Known rows, with every step that occurs:
S L V: [ -5.1  15.9  36.5 -14.8 -28.6   0.2 -10.1   2.4  -8.0 -17.7 -22.8   4.1
   3.1 -17.8 -11.5  14.2 -33.0 -29.5]
S L K: [ -2.1  -2.4  25.1 -16.9 -47.3  -8.3  19.0 -10.3 -15.1 -16.4 -42.5 -18.6
  -7.7  20.8   8.8  32.2 -45.8 -33.2]
K L: [ 14.0  -6.8   6.8 -40.7 -19.2  -8.7   9.6 -21.4   8.5 -10.7  -8.0  -5.0
   2.4   2.3   0.1  24.2 -43.7 -10.2]
V L: [ -4.4   0.6  21.8 -42.2 -21.5 -10.9 -13.7   9.9   0.4  -7.1  -0.3   2.9
  -9.6  23.5 -12.0  26.6 -38.7 -21.7]
P K L V: [  8.8  16.3   3.6 -51.2 -33.9   6.7  -0.7 -24.7   5.9  -5.7 -10.4  13.2
   8.6 -18.6   2.5  28.2 -41.6 -11.3]
K L V: [  3.6  13.6  10.3 -38.3 -21.1  -3.6  -3.0 -13.7  10.7  -9.1   0.0   8.0
  14.8 -33.5 -17.9  17.6 -48.9 -11.9]
P K L N V: [-21.6  32.9  -1.6 -39.8  -7.6   1.1  24.2 -23.9  21.2  -4.5 -21.8  21.5
  23.4  11.5  24.2  43.5 -44.4  16.8]
N K L S: [  0.8 -31.9  13.9 -35.4  -3.9   9.2  23.2 -20.3  13.7 -13.5 -23.8  17.1
  26.0 -17.8  16.4  46.7 -51.2  -4.7]
K L N V P A: [ -0.7   6.5 -14.6 -53.1  -2.8   4.9   2.2 -29.8  34.7 -16.5 -14.4  24.6
  42.5 -23.4   9.0  22.3 -59.6  18.1]
K L N V: [-26.1  30.2   4.3 -28.1   4.4 -10.0  19.1 -11.7  26.6  -9.7 -11.5  14.9
  30.0  -4.2   4.4  32.1 -51.0  15.0]
N V P K: [-18.9  19.1 -11.5 -58.2 -32.5   8.2   8.6 -25.4  -9.4 -19.2  -8.1  24.5
  23.8  18.1  16.4  26.3 -32.2   8.9]
A L V P K: [-25.6   0.4  10.5 -50.9 -36.4   2.5 -15.3 -10.1 -16.0 -10.4 -13.8  20.5
  22.4  -2.9  -3.5   7.1 -44.8 -33.3]
S L N V: [-35.9  31.5  30.6  -4.6  -2.3  -6.1  13.7   4.2   7.2 -16.9 -34.2  10.8
  18.5  12.5  10.0  30.2 -34.9  -1.2]
S L N V P: [-37.5  21.2  15.4 -24.3  -7.4   0.8   5.9  15.7  11.9 -19.8 -14.4  11.8
  18.3   6.8  11.6  24.7 -41.7  -9.5]
P A L N V: [-32.7  15.3  21.7 -12.9   6.2 -13.0   0.9 -40.3   4.2 -17.4 -51.3  30.8
  57.2   7.3   1.7  13.9 -49.5  12.7]
L N V P: [-39.4  22.3   0.5 -37.4 -10.0   2.2   7.6  -8.8  11.3 -15.1   3.0  34.4
  34.0   8.3   2.0  24.9 -42.5  17.8]
A L N V P K: [-56.1  18.1   4.3 -40.3 -11.0  -3.6   6.5  -9.4   0.2  -9.2 -24.2  28.5
  37.5  29.6  17.7  22.4 -47.6  -4.7]
N K L: [  7.3 -12.1   2.9 -44.8   6.6   1.5  31.7  -7.9  10.5 -22.4 -31.8  -4.8
  17.7 -10.8  15.8  36.0 -49.8  -9.1]
V P: [  0.3 -15.0   3.7 -51.0 -33.8   3.2  -2.5 -18.0  -6.8 -17.3   7.1  15.2
   6.5  11.9  -2.8  16.1 -35.9  -6.5]
N V: [-22.6  27.7   9.9 -26.0 -13.7  -9.5  11.4 -27.7  -8.7 -20.1 -14.7  18.4
  29.9  10.5  -3.9  21.5 -31.8  17.1]

Rows:
[-25.6 -22.4  12.5 -31.7 -18.7  -3.0 -19.2 -47.0  -5.0 -18.4 -29.1  35.7
  60.3 -14.2  -4.3   9.1 -53.6  -2.5]
N V P A L S
[ -1.3  -0.6  13.6 -32.1  -8.9  -4.4  12.4 -14.9  23.3  -4.1  -8.1  11.6
   6.5   6.1   4.8  33.1 -48.2   0.5]
K L N
[ -7.6  15.6 -22.8 -69.2 -22.7   3.3  12.5 -18.3  10.7 -14.4  -3.9   4.3
  19.5  -0.6  20.2  28.4 -45.7  -1.1]
N V P K L
[ -9.3   5.4   6.2 -47.8 -36.4   8.3 -15.7  -9.1  -5.7 -15.5  13.4  27.1
  18.4 -23.3 -19.5   8.6 -40.0  -9.6]
L V P
[ -2.5   7.5   6.1 -42.5   4.5   6.7  18.7   1.0  13.1 -20.3 -24.1   8.1
  30.6 -44.2   0.0  29.7 -54.0 -11.5]
N K L V
[-12.4  10.8  -2.7 -42.7 -12.3  10.4  -1.9 -36.9  13.8 -21.6 -19.2  43.7
  47.0  -6.9   5.7  19.2 -45.2  29.4]
L N V P A
[-10.4 -19.0  33.4 -32.4 -30.8  -3.9 -21.8  -3.0   3.6   2.0   6.4  23.8
  -0.6  17.2 -12.4  37.0 -40.7 -20.1]
V L S
[ 28.8  -9.9  -9.3 -62.6 -29.1  11.4 -20.7 -30.3  17.6 -18.2  -2.7  17.5
  27.3 -54.8 -12.0   7.0 -56.8  -9.0]
K L V P A
[ -2.2   7.6  14.3 -48.4 -47.1  17.9 -13.2   4.1  -9.7 -16.5 -15.3  10.1
  -3.2 -10.7   8.9  19.0 -32.8 -36.8]
S L V P K
[-16.9 -33.9  11.4 -41.7  11.0  10.5   8.4 -15.6   6.2 -27.4 -54.5  28.7
  48.3  -2.5  20.1  19.1 -59.2 -10.4]
V P A L N K
[  2.2   4.1 -10.2 -51.5 -22.1   5.9  -5.7 -44.1  -1.1 -28.5 -18.5  27.5
  42.6 -11.5   0.2  10.3 -40.2  19.0]
N V P A
[  3.5  -9.9  -8.5 -65.1 -27.9  13.4   9.1 -14.4  22.8  -3.0   0.0  17.8
   0.3  13.4  24.9  37.7 -48.7  -6.8]
V P K L N
[ 17.1 -13.7 -14.0 -73.6 -37.1   8.3   6.3 -21.9   8.0  -9.0  -0.8   1.3
  -3.8   8.7  20.4  28.9 -44.1 -15.7]
V P K L
[  1.4   3.2  -5.2 -58.0 -25.9   3.8 -11.5  -1.0  15.6 -12.2  18.8   8.4
  14.3 -40.9 -16.7  11.5 -53.8 -20.4]
K L V P
[-10.1   9.3  10.0 -28.6 -10.3   8.8  -3.2 -13.2  14.8 -26.0 -35.9  21.5
  31.1  -7.2  14.9  18.4 -44.2   1.8]
S L N V P A
[  7.3 -27.5  17.9 -30.5 -29.1  -1.2   1.7 -35.0  10.9  -2.3  -2.0  16.1
  10.8  -8.3  -2.9  34.2 -45.3  -7.0]
K L S
[-26.7   0.0  -6.5 -39.9 -29.8 -13.4   4.8 -39.3 -11.2 -24.1 -45.7   5.0
  53.7  -1.7   1.4   8.7 -69.5 -13.3]
N V P A L K
[-28.1  31.4  13.3 -37.7  -6.3 -17.6  -6.5  12.6   4.9 -11.4  -2.3   5.7
  14.6  14.1 -11.7  27.5 -41.1  -6.9]
N V L
[-16.8  -5.0  35.0 -12.1   9.0  10.4  29.7  15.7   5.9 -22.3 -52.1   8.4
  11.0  10.7  26.8  42.1 -38.4 -15.3]
S L N K
[-18.9   7.2  28.4 -33.2 -11.5  -6.7 -10.0  16.1  15.5   0.5   0.6  18.5
  -5.3  29.9  -6.4  35.5 -43.9 -13.4]
V L N
[-27.3  18.2 -10.6 -47.9   0.0  -2.6  12.2  -1.0  31.1 -11.3   6.8  14.9
  29.5 -10.9   5.5  26.8 -57.3   8.2]
K L N V P
[ -4.4   8.7  -0.7 -60.8 -48.6  18.4 -12.0 -20.1  -9.9 -12.8   2.9  33.6
  12.8  -7.8   0.3  19.7 -32.8  -9.9]
L V P K
[-24.9   1.1  24.0 -38.3  14.1   3.5  13.1  31.2  18.1 -11.7 -22.9  19.9
  10.8  18.6  10.5  47.5 -49.5 -12.8]
V L N K
